Known rows, with every step that occurs:
sidun, zuve, bita, vumug: [-2.50  0.94 -0.51 -0.73  0.42 -2.13 -1.08 -1.76 -0.40  0.90 -1.37  1.09
  0.98 -1.37 -1.19  1.76  1.87 -0.12  0.83 -2.77  1.23 -0.57 -2.38  0.18
 -0.02]
sidun, miver: [ 0.76  0.13  0.40  1.47 -1.10  2.01 -0.65 -0.36  0.68  1.82 -2.09  1.22
  0.50 -0.79 -3.29 -0.78 -0.06 -2.35 -1.96 -0.98 -0.82 -0.42 -0.35 -0.80
  0.69]
lorup, vumug, bita: [-2.11  0.39 -0.41  0.93  0.42 -0.01 -0.15 -0.41 -1.50 -1.50 -0.41  0.16
  0.17 -1.43 -1.47 -1.72  1.39 -2.27 -1.68 -2.55  0.67 -1.20 -0.93 -2.04
  1.02]
zuve, lorup, miver, sidun, vumug: [-1.86 -0.89  0.32 -2.37 -0.67  2.88 -0.25 -2.42 -0.50  1.10  0.46 -1.42
 -0.68  2.12 -0.63  2.44  1.01 -2.04  1.01  2.10 -0.32  0.69 -1.23  0.20
  0.92]
miver, sidun, vumug, bita, zuve: [-1.51 -0.62 -0.42 -0.22 -0.19  0.98  0.32 -0.04 -1.76  1.75 -0.80 -0.31
  1.08  0.86 -2.00  0.42  1.13 -2.62  1.08  1.72 -1.23 -0.97 -2.95  1.04
  1.47]
refuz, miver: [-0.72 -1.86 -0.17 -0.51  0.20  1.88 -1.22 -0.66 -0.92  0.98 -2.29  1.59
  0.39 -2.07 -0.82  0.71  1.29 -2.06 -1.99 -1.08 -0.62  0.62  0.59 -0.41
  0.40]
vumug, bita, zuve, lorup: [-1.84 -0.29 -0.52 -1.00  0.04 -0.85 -1.02  1.63 -0.80  0.10  1.47  0.30
  1.96 -1.89 -1.19  2.64  0.72 -1.99  1.91  1.30 -0.14 -2.00 -0.96  2.24
  0.49]
bita, zuve, lorup, miver, sidun: [-0.87 -0.05  0.29 -0.50 -0.01  0.59  0.00 -1.01  0.30  1.29 -0.31 -0.03
  0.91  1.50 -0.09  3.97  0.84  0.03  2.88  2.66 -1.01 -1.04 -1.66  2.17
  0.22]
refuz, zuve, bita, vumug: [-1.53  1.29  0.01  1.26 -0.32 -1.35 -1.24 -2.09  0.13  1.09 -0.39  1.52
  0.96 -3.31 -2.01  2.18  2.35 -0.99  1.44 -2.55 -1.20 -0.29  0.68  1.37
  0.51]
beve, zuve, lorup, miver: [ 0.12 -0.83  0.76 -2.21  0.03  1.03  0.20 -0.78 -0.70  0.61  0.61 -0.34
 -0.16 -0.11 -0.72  3.33  0.43 -0.27  0.21  1.69  0.30 -1.27 -0.15 -0.16
  1.68]
bita, zuve, lorup, miver: [-0.60  0.04  0.28 -0.58  0.35  0.37 -0.52  0.52  0.65  1.15  0.27  0.25
  0.78  0.03 -1.21  3.97  1.72 -0.44  2.21  0.91 -0.82 -1.25  0.56  1.48
 -0.04]
refuz, zuve: [ 0.33  0.37  0.77  0.66 -0.32  1.23 -2.31 -0.58  1.08  1.70 -0.07  2.02
  0.51 -2.34 -3.33  0.21  1.35 -1.97  0.84 -2.28 -1.27 -0.54  1.82  1.06
 -1.03]
vumug, bita, zuve, lorup, miver, sidun: [-0.89 -0.68 -0.52  0.03  0.05  0.05  0.87 -0.13 -1.09 -0.20  1.23 -1.26
  0.91  1.51  0.75  4.15 -0.08 -1.54  3.13  3.55 -0.10 -1.58 -1.96  2.34
  1.15]
miver, refuz, zuve, lorup, vumug: [-1.89  0.76  1.14 -1.24 -0.78  0.49 -1.42 -1.05  0.91  0.97  1.27  1.05
 -0.48 -2.02 -2.51  1.05  1.68 -1.77  2.68 -0.44 -1.20 -0.22  1.68  0.89
  0.68]
sidun, vumug, bita: [-1.31 -0.79 -0.42 -0.87  0.08  2.04 -0.92  0.10 -1.44  0.33  0.08 -0.50
 -0.06 -0.97 -2.94 -0.88  1.15 -4.17 -1.37 -1.06  0.07 -0.26 -0.66 -1.22
  1.24]
sidun, miver, lorup, vumug: [-1.11 -0.23  0.22 -0.16 -1.52 -0.27  0.46 -2.15 -1.24 -0.47 -3.33  1.14
 -0.59  0.28 -2.05 -1.21  1.80 -1.37 -4.25 -2.15 -1.20 -1.55 -2.51 -2.05
  0.54]
refuz, miver, sidun: [-0.88 -2.11 -0.12 -0.47 -0.10  2.19 -0.53 -2.04 -1.31  0.97 -2.58  1.36
  0.38 -0.44  0.41  0.75  0.45 -1.59 -1.07  0.84 -0.83  0.99 -1.49  0.45
  0.69]
vumug, bita, zuve: [-0.28  0.10 -0.47  1.00  0.63 -0.22 -0.66  1.45 -0.58  0.59 -0.39  0.94
  1.58 -1.68 -2.31  0.70  1.09 -2.12  0.66 -0.33 -0.57 -1.86 -1.16  0.80
  0.62]
sidun, miver, lorup, vumug, bita, zuve: [-1.08 -0.58 -0.71  0.89 -1.33 -2.23  1.88  0.11 -2.59 -0.69 -2.56  0.46
  0.58  0.79 -1.66  0.12  1.79 -1.70 -2.76 -0.66 -1.60 -3.21 -2.72 -0.45
  1.26]
bita, vumug: [-1.39  0.02  1.20 -0.58  0.14 -0.18 -0.95 -2.17 -0.55  1.07 -1.81  1.35
  0.06 -1.71 -2.21 -0.72  2.45 -0.87 -2.49 -2.41 -0.86  0.80  0.38  0.09
  1.05]
zuve, lorup: [-1.92  0.15  0.29 -1.89 -0.25  0.99 -2.62 -0.73  0.49  0.28  0.74  1.05
  0.81 -2.25 -1.69  1.23  0.73 -1.62  0.39 -0.24  0.28 -0.30 -0.44  0.81
 -0.55]
refuz, zuve, lorup: [-1.10  0.28  0.64 -0.88 -1.04  0.76 -2.49 -0.41  0.80  1.24  1.76  1.34
  0.88 -2.48 -2.21  2.15  0.99 -1.81  2.17 -0.70 -0.86 -0.46  1.91  2.30
 -1.16]
beve, zuve: [ 0.47  0.10  0.87 -1.15  0.26  0.84 -0.93 -0.66 -0.49  1.47 -1.37  1.47
  0.50 -1.87 -2.46 -0.11  0.57 -0.31 -1.44 -0.26 -0.17 -1.39 -1.52 -0.82
  1.54]
sidun, vumug, bita, zuve, lorup, miver: [-1.63 -1.27 -0.41 -1.15 -0.11  0.92  0.75  1.44 -1.62  1.04  1.43 -1.93
  0.28  1.05 -1.42  3.73  1.80 -2.74  1.84  1.73 -0.59 -1.36  0.61  0.84
  1.66]
miver, sidun, zuve, bita: [-1.73  1.29 -1.37 -0.45  0.54 -0.15 -1.83 -1.88  0.60  0.39 -1.24  1.16
  1.58 -0.43 -0.48  1.91 -0.39 -0.56  3.47 -0.10  1.64 -1.39 -5.67  0.26
 -1.18]
lorup, miver: [ 0.79  0.07  0.29  0.84  0.95  2.08 -0.97 -1.08  0.70  0.35 -1.09  0.43
 -0.74 -0.27 -2.06  0.78  1.19 -1.54 -0.49 -1.56 -0.13 -0.19  0.52 -1.43
  0.09]

Rows:
[-3.59  1.36  0.35 -0.55 -0.29 -1.36 -0.79  0.31 -0.41  0.89 -0.63  1.18
  1.58 -0.96 -1.33  1.30  2.87  0.20  0.66 -0.85 -1.05 -1.49 -0.79  0.64
 -0.07] : bita, zuve, lorup, vumug
[ 1.62  1.01 -0.39  1.92 -1.20  1.75 -1.04 -0.66  2.55  2.14 -0.57  1.21
  0.35 -2.67 -4.04  2.29 -0.60 -3.27  3.51  0.53 -1.37 -0.87 -0.43  0.25
  1.58] : sidun, miver, refuz, zuve, bita
[-0.66 -0.86 -0.51 -0.16  0.48 -0.10  0.31  1.30 -0.74 -0.15  1.47 -1.01
  0.78 -0.04 -0.47  4.09  0.76 -1.90  2.29  1.53  0.06 -1.80  0.28  1.40
  0.89] : vumug, bita, zuve, lorup, miver
[-3.99 -0.05 -0.54 -1.63 -0.59 -1.43  0.46 -1.02 -2.36 -1.24  1.12 -0.72
  0.78  1.45  1.16  0.58 -0.02 -1.24  1.69  0.39  2.34 -1.55 -3.62  0.76
 -0.24] : miver, sidun, zuve, lorup, vumug, bita
[ 1.14 -0.81  1.25 -3.11  0.40  1.93  0.09 -1.19  0.40  1.25  0.78 -0.37
 -1.25 -0.63 -1.64  3.39 -0.17 -0.80  1.92  3.22  0.11 -0.62 -0.35 -0.22
  3.22] : beve, zuve, lorup, miver, refuz
[ 0.99 -0.40  1.15 -0.47 -2.19  1.95 -0.96 -0.27  1.84  2.79  1.08  0.86
 -0.09 -1.48 -3.71  2.07 -0.50 -3.19  2.67  1.76 -1.67  0.02  1.97  2.29
  1.18] : sidun, miver, refuz, zuve, lorup
[-0.58 -1.72 -0.05 -2.22  0.34  1.74  0.79  0.96 -0.55  1.38  1.63 -1.89
 -0.67  0.75 -2.35  3.69  1.43 -3.47  3.30  3.32 -0.79 -0.73  0.37  0.88
  2.99] : sidun, vumug, bita, zuve, lorup, miver, refuz
[-2.23  1.09 -0.50  0.29  0.44 -1.09 -1.19 -2.50 -0.03  0.14 -1.55  1.16
  0.84 -2.97 -1.43  1.37  2.02 -0.82 -0.35 -2.00 -0.08  0.03 -1.83 -0.27
  1.36] : zuve, bita, vumug
[ 0.45 -0.21  0.78 -1.66  0.70  1.23 -0.52  0.10  1.75  1.70  0.28  0.30
 -0.25 -0.33 -2.12  4.05  1.39 -1.11  3.72  2.42 -1.14 -0.63  0.30  1.30
  1.41] : bita, zuve, lorup, miver, refuz
[-2.18 -0.23 -0.77 -0.49  0.11 -2.75  0.25 -0.21 -2.54 -1.68 -1.70  0.96
  0.51 -0.48 -1.10  0.22  2.83 -1.14 -1.52 -1.56 -1.00 -3.10 -3.04 -0.27
  0.48] : miver, lorup, vumug, bita, zuve
[-1.58 -0.15  0.38 -1.30 -0.17  2.86 -1.24 -2.45 -0.34  1.83 -1.60  0.37
  0.07  0.44 -2.41 -1.02  1.25 -2.26 -0.56  0.22 -0.84  0.60 -2.54 -0.45
  0.66] : miver, sidun, vumug
[-1.85 -2.59 -0.01 -1.66 -0.54  3.06 -0.07 -2.09 -2.10  2.12 -2.56  0.32
 -0.07  0.50 -0.55  0.33  1.39 -2.57 -1.75  0.99 -1.21  1.59 -1.24 -0.18
  1.33] : refuz, miver, sidun, vumug
[-2.73 -0.68 -0.43 -1.97 -0.48  0.40 -0.47  1.55 -1.69  1.26  1.45 -0.58
  1.43 -0.65 -2.05  2.22  1.79 -3.00  1.43  1.43 -0.62 -1.37 -0.58  1.52
  1.11] : sidun, vumug, bita, zuve, lorup
[-1.49  0.26 -0.49  0.14  0.59 -1.36  0.95 -3.48 -0.62  0.65 -1.76 -0.31
 -0.07  1.94  0.78  3.37  1.01  0.57  2.09 -0.57  1.14 -0.29 -3.37  0.37
  0.70] : lorup, miver, sidun, zuve, bita, vumug
[-4.09  0.75  0.30 -2.19 -0.69 -0.92 -0.49 -1.96 -1.04  0.36 -0.24  0.47
  0.75  1.60  0.37  0.49  0.83  0.13  1.55 -0.35  1.42 -0.84 -3.30  0.61
 -1.02] : miver, sidun, zuve, lorup, vumug
[-2.34 -0.68 -0.78 -1.21  0.03 -1.40 -0.29 -1.72 -2.52 -2.94 -0.99  0.47
 -0.57 -0.89 -0.88 -1.08  1.95 -2.04 -2.95 -2.36  0.17 -1.96 -2.93 -1.53
  0.56] : miver, lorup, vumug, bita
[-3.06 -1.70 -0.92 -1.04 -0.06 -1.64  0.70 -2.97 -2.40  1.18 -2.74  0.90
  0.88  0.11  2.07  3.18  1.03 -0.03  0.64 -0.05  0.61  0.76 -3.33  1.38
  0.88] : refuz, miver, sidun, zuve, bita, vumug
[-3.77  0.12 -0.40 -0.83 -0.29 -0.55 -0.32 -0.17 -1.64 -1.86  1.38 -0.43
  0.53 -1.54 -0.43  0.24  0.99 -2.30 -0.48 -0.98  1.07 -1.17 -0.76 -0.60
  0.84] : zuve, lorup, vumug, bita
[ 0.53 -0.80  0.04 -0.98 -1.42  0.63 -0.69 -1.66 -0.32  0.30 -2.59  1.32
 -0.28 -0.41 -2.59 -0.04  0.63 -2.05 -3.24 -0.83 -1.15 -1.18 -2.40 -0.73
  0.13] : sidun, miver, lorup
[-1.80 -0.08  0.44 -0.95 -0.75 -0.01 -0.53 -0.31 -0.41 -0.47  2.60 -0.10
 -0.37 -2.09 -1.92  1.17  0.88 -3.28  2.93  0.29 -0.34 -0.85  1.42  1.11
  1.66] : miver, refuz, zuve, lorup, vumug, bita
[-2.82  0.56  0.86 -2.32 -0.53 -0.62 -0.02 -0.95 -1.65  0.19 -0.11  0.60
  0.60 -1.34 -0.76  0.71  1.43  0.55 -1.29 -0.13  0.24 -1.66 -1.34 -0.84
  1.74] : beve, zuve, lorup, vumug
[ 0.34 -1.15 -0.24 -0.97  0.96  0.70  0.33  1.02  0.41  0.25  1.72 -0.96
 -0.25 -0.33 -1.49  4.14  0.34 -2.44  4.04  3.24 -0.34 -1.34 -0.04  1.43
  2.35] : vumug, bita, zuve, lorup, miver, refuz
[-2.57 -2.68 -1.11 -0.79 -0.02 -2.45  1.49 -0.13 -4.24 -1.35 -2.53  0.90
  0.34 -0.49  0.91  1.62  3.05 -1.24 -2.68 -0.86 -1.48 -2.13 -1.75  0.04
  1.22] : refuz, miver, lorup, vumug, bita, zuve
[-1.76 -0.63  0.39 -1.77 -0.48  1.80  0.40 -1.13 -0.44  2.39 -0.26 -1.09
  0.40  2.60 -0.90  3.67  1.90 -0.96  2.30  2.78 -1.43 -0.24 -1.45  1.53
  0.92] : bita, zuve, lorup, miver, sidun, vumug
[ 0.61 -0.26  0.25  0.69  0.61  2.49 -0.42 -2.61  0.51  0.38 -1.46  0.08
 -0.59  1.10 -0.89  0.88  0.23 -1.05  0.30  0.38 -0.26  0.06 -1.82 -0.67
  0.38] : lorup, miver, sidun
[ 0.65  0.28  0.40  0.95  0.56  0.12  0.06 -2.86  1.34  1.24 -0.27  0.20
 -1.19 -1.76 -2.10  3.86  1.88 -1.59  3.31 -0.58 -1.26  0.44  1.37  0.57
  2.44] : lorup, miver, refuz, zuve, bita, vumug
[-2.03  0.84 -0.39  1.65  0.60 -1.26  0.41  1.06 -1.55 -0.25 -1.11  0.65
  1.29 -0.96 -1.71 -0.55  2.27 -1.30 -0.46 -1.78 -0.64 -2.23 -0.99 -0.55
  0.96] : lorup, vumug, bita, zuve
[ 1.67  0.81 -0.47  1.32  0.86  1.78 -1.31 -1.44  2.51  0.74  0.54  0.53
 -0.80 -2.27 -2.82  3.87  0.60 -2.44  5.09 -0.02 -0.79 -0.56  0.61 -0.30
  1.05] : lorup, miver, refuz, zuve, bita
[-0.93 -0.43  0.29 -1.16 -0.24  1.89 -0.70 -2.44  0.23 -0.07  0.38 -0.57
 -0.19  1.06  0.21  2.83 -0.23 -1.15  1.52  1.90  0.19  0.12 -1.51  0.73
  0.21] : zuve, lorup, miver, sidun
[-2.03  0.13  0.17 -2.76 -0.26 -0.15 -2.12 -0.11  0.25  1.10  0.83  1.03
  0.97 -0.68 -1.45  1.57  0.44 -0.97  1.67 -0.84  1.68 -0.96 -1.04  1.17
 -1.75] : sidun, zuve, lorup
[-0.15 -0.02  1.03 -2.07 -0.75  1.53 -2.60 -0.75  1.89  1.68  1.99  1.32
 -0.12 -2.75 -3.11  2.20  0.45 -2.64  3.83  1.02 -1.13  0.11  1.69  2.41
  0.26] : miver, refuz, zuve, lorup
[ 0.54 -0.35  0.22 -0.09  0.67  1.29  0.09 -2.12  0.23  1.26 -1.37  0.07
 -0.42  2.75 -0.54  1.18  0.06 -0.49  1.63 -0.27  1.15 -0.52 -2.20 -0.18
 -0.86] : lorup, miver, sidun, zuve
[-1.19 -0.07  0.86 -2.91 -0.39  0.46 -1.22 -0.50 -0.68  0.98  0.59  0.90
  0.98 -2.08 -1.38  1.91  0.28 -0.31 -0.26  1.36  0.22 -1.26 -1.33  0.71
  1.30] : beve, zuve, lorup
[-0.26 -1.11 -0.37  0.81  0.32  1.62  1.70 -0.22 -1.68  1.36 -0.82 -1.60
  0.08  2.67 -1.29  1.78  1.33 -2.31  1.27  1.97 -1.07 -0.95 -1.87  0.35
  2.01] : lorup, miver, sidun, vumug, bita, zuve
[-4.52 -1.90 -0.16 -2.59 -0.89 -0.55  0.64 -1.72 -2.79  0.64 -1.22  0.37
  0.55  1.52  2.33  1.92  1.12 -0.16  0.26  0.43  1.07  0.05 -1.99  1.00
 -0.37] : refuz, miver, sidun, zuve, lorup, vumug
[-3.85  0.00 -0.58 -1.95 -0.31 -1.67 -0.17  0.40 -2.11 -1.10  1.51 -0.45
  0.67  0.08 -0.06  0.64  0.92 -1.73  0.77 -1.56  2.41 -1.79 -1.47  0.10
 -0.45] : sidun, zuve, lorup, vumug, bita
[-2.30  0.30  0.12 -1.65 -0.05 -0.91 -1.09 -2.63 -1.11 -1.43 -2.43  1.70
 -0.64 -1.00 -1.59 -1.18  2.87 -0.59 -3.14 -3.11 -0.60 -1.35 -2.66 -1.85
 -0.38] : miver, lorup, vumug
[-3.08 -0.82 -0.42 -1.94 -0.80  0.66  0.04  0.18 -1.92  1.34  1.03 -0.93
  1.64  0.78 -0.79  2.36  0.85 -2.65  2.09  3.35 -0.58 -1.02 -2.80  2.34
  1.39] : miver, sidun, vumug, bita, zuve, lorup
